What can hang from each mark:
k_457: k_100 k_115 k_312 k_684
k_794: k_602
k_602: k_901
k_832: k_901
k_669: k_817 k_901
k_684: k_457
k_100: k_817
k_338: k_569
k_348: k_794 k_817
k_901: k_115 k_669 k_832
k_569: k_901
k_817: k_348 k_557 k_949 k_950
k_949: k_457 k_817
k_312: k_457

Every row comes from one small tree of marks. The marks that hang from a mark follow it in brackets, in the order of their numbers. Every link used is in the known rows. Which tree was each row made from?
In the rows, zero is written as 128.
Known rows:
k_817[k_348[k_794] k_557]: [104 153 169 134  93 167 107 130 148  95 136 156 144 111 124 125 126 194
 116 127 108 150 135 143 149 132 134  92 133 172 166 139 126 175 139  82
 197 149 152 144 109 167 143 159 132 120 128 188  81 126 126]
k_348[k_794[k_602[k_901]] k_817[k_557 k_949 k_950]]: [104 119 166 149  79 167 153  93 152  93 166 190 147 126 113 110 132 178
 105 126 129 146 163 130 152 151 149 104 151 177 170 139 107 203  76  49
 219 180 154 139  96 195 141  99 103 102 157 153  62 115 100]
k_794[k_602[k_901[k_115 k_669[k_817] k_832]]]: [176 139 153 130 126 146 103 106 145  86 141 119 137 132 120 109 155 188
 153 155 134 113 139 151 139 178 118 144 124 144 100 130  95 172 149  66
 149 155 148 156  96 152 143  89  98 108 122 167 110 107 110]
k_949[k_457[k_100] k_817[k_348[k_794]]]: [133 155 195 157 128 164  85 122 136 101 112 141 117 109 119 148 123 164
 159 124 112 144 140 140 191 121 174  77 105 147 145 110  97 149 105 121
 160 169 158 132 133 129 161 149 142 145 169 188 112 125 114]
k_832[k_901[k_669[k_817]]]: [173 140 180 126 120 139  90 132 134 109 119 127 163 124 108 119 139 166
 144 160 110 120 111 147 159 121 122 129 121 126 123 126  95 187 162  93
 126 136 151 151 105 130 162 137 121 107 149 187 133 112 136]
k_457[k_100 k_312]: [ 97 166 210 151 122 162  85 179 104 123  75 128 144 108  76 129 115 156
 181 111 149 120 113 149 148 137 137 112 101 132 128 114  94 171 179 122
 148 126 151 142 130 122 133 154 110 103 151 174 146  84 146]
k_817[k_348 k_557 k_949[k_457[k_684]] k_950]: [ 93 100 150 127  84 135 135 185 140  67 133 180  87  69 147 155 150 181
 131 102  91 187 139 136 187 150 167 119 135 194 105 105 111 188  97  88
 209 163 158 123  74 162 148 184 152 102 156 180  60  96 137]
k_794[k_602[k_901[k_115 k_669[k_817[k_348]] k_832]]]: [179 139 146 125 120 153  98 112 150  72 144 118 123 133 129 103 159 190
 149 152 132 123 148 144 137 180 124 145 123 158 103 138 108 161 144  64
 157 154 148 145  96 156 149  96 106 118 114 163  91 111 120]
k_949[k_457[k_684] k_817[k_557]]: [119 121 178 146 124 142 126 149 140 112 123 155 133  81 126 153 136 162
 161 113 110 154 122 156 197 126 164 113 111 142 117  89  96 161 114 123
 151 175 148 149 104 119 174 160 156 123 176 214 112  94  97]
k_348[k_817[k_949[k_457[k_100 k_312]]]]: [113 140 195 157 121 182  98 150 125 132 113 160 130 116  95 147 128 149
 165 106 140 147 136 133 177 136 163 102 113 150 139  93  80 184 132 127
 167 157 151 132 111 148 144 129 120  98 165 169 106  95 133]
k_312[k_457[k_100[k_817] k_684]]: [103 145 194 173 145 122 124 169 106 137  96 148 147  99  92 114 130 144
 186 152 141 118 116 141 174 131 117 127 115 136 113 111  71 167 173 131
 150 149 176 163 108 111 136 152 131 103 171 193 130 114 149]
k_949[k_817]: [143 148 185 153 128 142 112 146 139 124 116 134 165 118  97 158 127 169
 153 141 111 148 127 151 171 118 145  99 120 147 155 127 108 176 134  99
 131 152 153 143 124 130 164 146 133 111 177 198 131 104 105]
k_817[k_557 k_950]: [107 128 170 138  99 144 129 161 132  92 123 166 139  96 121 154 141 190
 132 115 106 161 119 139 152 149 137 116 140 163 133 122 113 200 136  84
 182 152 160 145  91 164 140 171 130  98 143 183  95 109 137]
k_669[k_817[k_348] k_901[k_115]]: [168 148 161 144 121 164 104 142 114  96 122 109 110 130 107 153 164 177
 129 131  75 139 134 115 136 126 119 125 167 145 120 128  99 174 157 103
 167 138 158 144 131 162 161 115 112  99 111 205  91 114 142]
k_338[k_569[k_901]]: [144 132 182 156 107 158 103 110 157 114  99 119 163 121 103 178 153 200
 124 169 129 135 129 167 166 118 119 119 112 142 165 101  85 192 149 100
 142 108 143 140 146 148 141 157 116 102 151 179 115 112 128]
k_312[k_457[k_100[k_817] k_115 k_684]]: [ 90 141 201 158 139 117 112 179  95 147  92 141 121  92  90 113 138 142
 206 145 146 126 116 142 168 144 124 131 113 124  95  97  70 143 175 156
 152 155 178 163 109 110 127 151 114 113 181 192 145  93 147]
k_348[k_794[k_602] k_817]: [129 174 198 150 108 179 101  90 157 128 159 153 171 141  82 103 118 180
 142 156 135 127 145 134 162 131 135 100 128 139 192 124  96 177 124  79
 170 158 151 153 126 162 155 102 106 103 144 152  89 124  96]
k_338[k_569[k_901[k_115 k_669[k_817[k_348 k_557]]]]]: [153 111 151 127 102 176  90 106 152  83 122 127 123 119 147 163 183 216
 111 157 116 135 121 147 154 161 120 133 128 151 125 115  99 179 152 101
 180 144 133 143 117 179 135 156 137 110 110 195  79 128 142]
k_901[k_115 k_669[k_817[k_949[k_457] k_950]] k_832]: [161 119 137  95 133 146  99 131 142  89 148 141  75 115 159 177 166 200
 146 136  95 161 126 132 169 198 137 126 149 149  67 111  74 195 126  88
 191 187 147 135  61 171 132 125 137  77 121 168  97 117 120]
k_602[k_901[k_115 k_669]]: [158 118 164 135 144 169 113 129 151  99 121 122 146 152 113 138 149 186
 153 133 126 120 123 160 151 163 113 121 102 142 121 124 102 179 170  97
 141 136 147 137 106 158 150 111 102 110 150 177 130  84 128]
k_794[k_602[k_901[k_669 k_832]]]: [162 139 167 134 124 137 105 110 158  82 133 134 157 122 107 106 132 185
 159 155 150 117 146 164 150 162 127 148 103 155 125 122  98 170 141  62
 139 139 147 147 106 141 151 111  93 118 138 153 113  98 101]
k_348[k_794[k_602] k_817[k_949 k_950]]: [109 147 183 137  90 163 125 109 155 108 171 172 144 130  95 124 127 184
 126 149 115 150 155 122 170 149 146  97 145 159 178 131  94 198  91  56
 199 173 154 137 104 183 142 113 109  85 151 136  72 121  98]
k_832[k_901[k_115 k_669[k_817[k_348 k_950]]]]: [174 129 160 115 113 153  96 145 144  80 130 119 112 129 142 132 160 181
 137 147  87 141 110 134 152 164 129 125 138 141 103 137 102 187 151  87
 149 147 156 124  91 156 155 136 138 104 133 185 110 122 159]
k_669[k_817[k_348] k_901[k_115 k_832]]: [176 163 149 132 123 153 105 132 126  93 122 108  92 122 132 157 161 188
 128 133  83 140 137 121 129 145 123 134 174 150 105 133  90 173 151 100
 174 142 154 145 118 164 153 103 119  94  97 202  95 122 134]
k_794[k_602[k_901[k_115 k_669 k_832]]]: [170 138 157 134 132 151 109 109 161  82 142 119 138 132 119 111 147 194
 158 151 141 115 144 159 146 186 119 141 105 148 114 127 100 166 154  71
 144 150 146 142  97 149 145 104  96 109 126 154 115  97 110]
k_457[k_312 k_684]: [ 91 157 196 128 110 146 105 192 124 127  89 127 144 110  76 130 117 154
 178 121 142 133 104 165 164 145 135 135 106 130 123 106  93 164 172 112
 140 122 135 142 120 124 149 147 131  94 165 182 134  65 119]
k_348[k_794 k_817]: [122 169 195 140 121 185 109 100 157 141 145 157 165 154  94 131 115 179
 133 145 128 135 127 142 158 128 130  92 134 138 187 123  91 185 138 101
 168 154 152 151 125 173 154 107 116 101 152 169 106 121 100]
k_602[k_901[k_669]]: [150 125 171 133 132 154 111 131 145  98 110 139 167 140  95 131 135 173
 151 142 137 122 127 163 158 137 120 129  99 149 135 124 101 180 160  88
 132 130 147 145 116 153 154 124  96 118 163 178 126  87 116]
k_338[k_569]: [124 148 190 156 105 145  93 136 153 108  98 130 161 127  94 158 144 195
 137 156 119 154 134 163 171 136 126 117 113 157 157 119  93 199 167 101
 142 110 151 155 133 152 139 163 117  96 154 172 124 105 119]
k_457[k_100[k_817] k_115 k_312 k_684]: [ 67 138 223 143 108 133  77 207  88 145  65 130 112 102  70 107 120 130
 218 101 176 124  96 148 164 158 137 133  97 115  98  89  77 128 177 160
 144 149 150 161 130 101 120 148 118 114 197 190 157  56 134]
k_602[k_901[k_669[k_817] k_832]]: [169 143 158 119 134 141 106 114 139  98 115 138 148 134 121 132 141 173
 144 149 138 125 126 160 138 151 120 143 126 147 105 131  87 185 155  79
 146 144 144 159 100 156 147  98 106 110 141 190 121 103 107]
k_684[k_457]: [139 143 177 160 123 158 115 130 128 117 115 134 163 131 108 179 128 181
 161 143 124 138 123 147 160 111 134 106 114 152 133 110  85 180 165 110
 146 133 141 145  99 139 163 173 103 102 168 164 111  92 131]
k_338[k_569[k_901[k_115 k_669 k_832]]]: [162 130 159 119 126 162  91  98 178 103 115 111 122 129 146 181 162 224
 126 168 131 124 118 171 158 179 115 138 111 139 126 103  76 184 158 104
 156 131 130 134 118 169 134 139 128  92 117 171 118 119 124]

Which tree is each row?
[160 155 160 138 136 150 117 133 143 108 117 106 113 124 122 169 143 198
 140 129  94 131 132 142 136 149 122 131 150 134 118 116  85 184 158 108
 160 135 149 140 119 157 149 113 108  85 109 186 127  99 123] : k_669[k_901[k_115 k_832]]
[128 154 182 140  96 149 107 127 152  82 140 143 131 110 109 137 126 181
 138 147  99 159 150 129 172 139 163  94 135 164 169 144 122 163  89  60
 170 168 157 126 123 153 154 147 140 125 164 168  80 131 102] : k_949[k_817[k_348[k_794[k_602]] k_950]]
[155 156 164  99 133 140  82 131 137 109 126 141 137 118 129 139 138 187
 153 157 125 135 110 149 148 160 122 143 133 140 105 125  85 179 160  87
 152 156 140 162  92 149 145 129 126  94 122 181 116 110 106] : k_901[k_669[k_817] k_832]
[105 130 172 137 105 161 106 173 130  99 101 149 108  78 122 145 131 148
 165  95 120 162 119 150 181 137 181 119 108 157 112 101 108 143 114 125
 163 168 138 130 110 123 166 171 170 138 175 207  93  93 111] : k_949[k_457[k_312 k_684] k_817[k_348 k_557]]
[ 94 152 206 150 111 164  83 166  89 131  67 122 120 111  93 159 131 160
 209 107 161 129 112 148 140 142 150 111  98 126  97  89  76 142 185 157
 152 135 140 133 109 131 137 173  87 118 184 159 143  56 147] : k_684[k_457[k_100 k_115 k_312]]
[ 78 124 191 166 100 149  97 176  91 117  92 159 142  97  91 123 120 143
 161 100 149 131 123 132 163 141 141  97 115 161 119 121  97 179 157 113
 183 160 151 160 109 125 106 164 127 104 169 191 114 101 144] : k_457[k_100[k_817[k_557 k_949]] k_312]
[104 151 181 131 134 126 124 175 121 150 105 136 125  94  92 132 150 166
 193 155 123 141 120 156 162 148 124 143 122 127 108  96  83 155 171 138
 150 134 168 141  99 132 145 148 115 101 162 181 141  82 138] : k_312[k_457[k_115 k_684]]
[171 133 157 116 124 162  86  88 161 102 115 110 121 129 145 179 170 214
 125 174 127 126 113 158 150 174 113 139 133 134 114 109  68 187 159 102
 160 141 132 147 117 168 130 128 130  92 112 183 111 127 123] : k_338[k_569[k_901[k_115 k_669[k_817] k_832]]]
[ 62 154 220 125 108 138  86 213  97 138  63 122 105  92  74 111 123 147
 217  96 163 120 100 158 153 167 144 141  92 111  93  86  84 134 181 157
 143 127 144 139 125 113 129 152 107 111 173 178 170  38 137] : k_457[k_100 k_115 k_312 k_684]
[174 126 168 116 122 152 102 141 140  95 131 118 126 131 129 139 157 179
 143 148  92 129 104 139 154 161 121 125 136 128 101 129  90 195 157  94
 141 152 156 134  89 150 155 129 131  95 137 185 128 111 148] : k_832[k_901[k_115 k_669[k_817[k_950]]]]
[118 128 194 151 125 164 103 144 128 139 127 159 117 114 105 148 144 164
 170 111 134 156 144 132 183 136 156 104 115 146 133  81  80 174 127 141
 166 164 156 141 106 150 145 124 105 105 171 172 121  83 125] : k_348[k_817[k_949[k_457[k_100 k_115]]]]
[175 132 155 107 152 168 101 104 165 114 134 112 128 124 144 175 149 213
 143 156 127 112 109 162 148 172 112 132 117 126 118 100  86 171 152  99
 157 150 132 124 102 153 143 121 126  97 111 179 123 110 134] : k_569[k_901[k_115 k_669 k_832]]
[ 93 101 183 140 100 131 102 186 112 119 100 153  87  97  91 166 141 144
 188 110 133 175 121 133 201 153 159 113 128 153  98  85  75 165 120 123
 175 174 160 142 100 131 118 150 134  98 209 176 102  82 118] : k_100[k_817[k_949[k_457[k_115 k_312 k_684]] k_950]]
[111 122 148 125  73 144 127 136 108  71 135 164  98  99 123 154 153 182
  90 120  66 159 147  98 139 117 142 107 196 174 132 141 109 199  92  65
 234 166 157 144 108 193 144 138 116  95 122 195  47 128 126] : k_669[k_817[k_348[k_794] k_557 k_949 k_950] k_901]
[160 141 166 145 119 159 107  97 175 109 109 103 129 127 135 191 161 222
 124 163 124 133 127 167 152 163 118 126 125 141 138 107  76 191 153 102
 156 122 141 133 126 159 131 131 126  87 125 180 121 122 127] : k_338[k_569[k_901[k_115 k_832]]]
[146 131 134 133 109 140 131 129 112  97 140 135  98 102 142 160 166 191
 109 118  80 142 139 116 131 150 122 126 184 156  92 129  90 203 133  89
 206 165 147 154  91 170 139 109 111  74 101 210  96 108 124] : k_669[k_817[k_557 k_949] k_901[k_115 k_832]]
[110 122 172 125  95 160 103 129 139  94 125 158  80  85 141 171 147 179
 150 107  97 186 139 131 180 148 186  90 138 157 128  99 111 147  79 121
 202 195 160 124 106 166 145 159 147 149 177 188  85 116 107] : k_949[k_457[k_115] k_817[k_348[k_794] k_557 k_950]]
[ 97 118 152 132  72 153 117 128 150  56 158 177 100  82 134 138 145 200
 115 118  92 177 167 121 184 148 169  90 144 195 141 117 120 181  70  58
 232 181 163 123  81 177 135 164 132 116 137 151  36 130 119] : k_817[k_348[k_794[k_602]] k_557 k_949[k_457] k_950]
[ 60 131 213 134  89 132  80 224  93 111  66 139  78  91  88 119 125 132
 212  92 160 146 101 134 163 177 155 136 109 140  90 100  88 126 156 146
 165 151 156 141 123 122 112 163 134 122 192 181 125  69 151] : k_457[k_100[k_817[k_348 k_950]] k_115 k_312 k_684]
[ 80 123 157 121  74 172 112 148 137  71 126 176  86  89 130 162 137 184
 123  97  96 185 144 129 171 150 175  89 144 188 129 118 114 187  91  82
 239 173 155 112  83 181 123 169 147 110 147 163  51 120 128] : k_817[k_348[k_794] k_557 k_949[k_457[k_312]] k_950]
[159 148 136 130 109 155 114 133 123  83 129 128  91 102 153 148 163 194
 115 117  82 144 130 116 118 153 128 136 179 161  99 133 102 177 145 100
 199 159 148 151 103 173 149 117 126 100  85 215  81 125 139] : k_669[k_817[k_348 k_557] k_901[k_115 k_832]]
[167 116 159 116 126 140 105 144 142 106 138 120 114 118 134 134 162 166
 152 144  95 130 119 147 187 149 129 125 118 126  81 104  76 183 144 110
 143 156 148 138  82 131 165 124 133  90 149 191 128  96 132] : k_832[k_901[k_115 k_669[k_817[k_949[k_457[k_684]]]]]]
[ 76 136 200 152  88 155  69 188  88 116  74 147 108  92 100 113 128 143
 192  88 163 143 116 130 146 160 148 112 111 152 114 106 110 133 167 148
 180 162 156 153 120 126 102 167 123 137 169 198 119  90 155] : k_457[k_100[k_817[k_348 k_557]] k_115 k_312]
[ 79 145 216 159 119 138  91 194  99 129  71 133 138 107  71 110 108 128
 198 108 168 114  99 149 171 146 134 123  95 129 111 107  77 151 173 130
 143 144 149 165 132 102 131 152 132 107 184 193 138  80 136] : k_457[k_100[k_817] k_312 k_684]
[ 90 108 159 131  91 158 120 170 121  90 112 173 106  80 117 177 144 173
 144  97 106 181 132 133 178 149 165 105 138 174 111 100 103 202 111  93
 209 169 153 124  77 160 130 172 133  92 158 172  82  96 133] : k_817[k_557 k_949[k_457[k_312]] k_950]
[171 127 139 110 127 156 113 125 148  69 129 130  97 139 153 144 160 191
 135 133 114 142 125 144 129 193 127 143 141 164  85 143  98 181 143  76
 170 157 148 133  84 181 141 103 126 105 125 183  98 112 135] : k_602[k_901[k_115 k_669[k_817[k_348 k_950]] k_832]]
[112 136 180 182 140 127 122 155 102 129 109 153 146 105  95 134 135 152
 164 155 126 131 140 129 173 122 118  98 127 160 124 124  79 186 159 113
 168 155 183 157 101 126 122 156 118  95 167 185 117 131 155] : k_312[k_457[k_100[k_817[k_949]]]]
[158 127 169 131 131 152 107 127 126  98 115 141 168 141  98 126 144 165
 146 146 131 122 123 151 152 128 117 134 117 141 120 128  94 182 159  85
 137 138 149 159 114 154 155 110 101 115 156 192 119  94 116] : k_602[k_901[k_669[k_817]]]
[124 126 170 168 102 153 107 148 133  98 125 162 158 114 118 127 127 169
 135 125 122 157 128 132 168 126 130 100 128 183 151 134 121 174 148  98
 173 158 161 166 108 142 131 169 144 123 159 206  74 133 139] : k_100[k_817[k_348 k_557]]
[165 141 166 108 111 162  91 122 150  85 139 120 112 139 139 129 148 186
 127 153  86 132 112 133 150 164 131 111 141 134 118 144 100 182 141  84
 164 157 156 125  96 166 151 123 136 108 131 178 105 132 144] : k_832[k_901[k_115 k_669[k_817[k_348[k_794] k_950]]]]
[ 77 115 166 138  83 155 118 147 134  67 131 182  87  80 145 150 141 190
 116 101  94 168 149 122 175 145 172  83 133 185 125 115 109 188  88  87
 233 181 167 126  86 174 131 171 137 113 145 166  64 127 142] : k_817[k_348[k_794] k_557 k_949[k_457[k_100]] k_950]
[184 133 150 106 149 168  98  99 145 116 137 112 127 126 142 173 160 204
 138 162 124 113 106 147 142 166 106 134 138 122 103 107  80 173 150  94
 162 162 135 137  99 154 145 109 128  93 106 193 114 119 133] : k_569[k_901[k_115 k_669[k_817] k_832]]
[163 147 153 124 126 142 119 131 117  94 121 115  88 113 129 179 160 190
 132 129  79 145 123 116 129 158 127 137 189 134  94 125  74 197 138  95
 182 155 157 144 108 175 146 102 115  75 109 192 104 115 130] : k_669[k_817[k_950] k_901[k_115 k_832]]
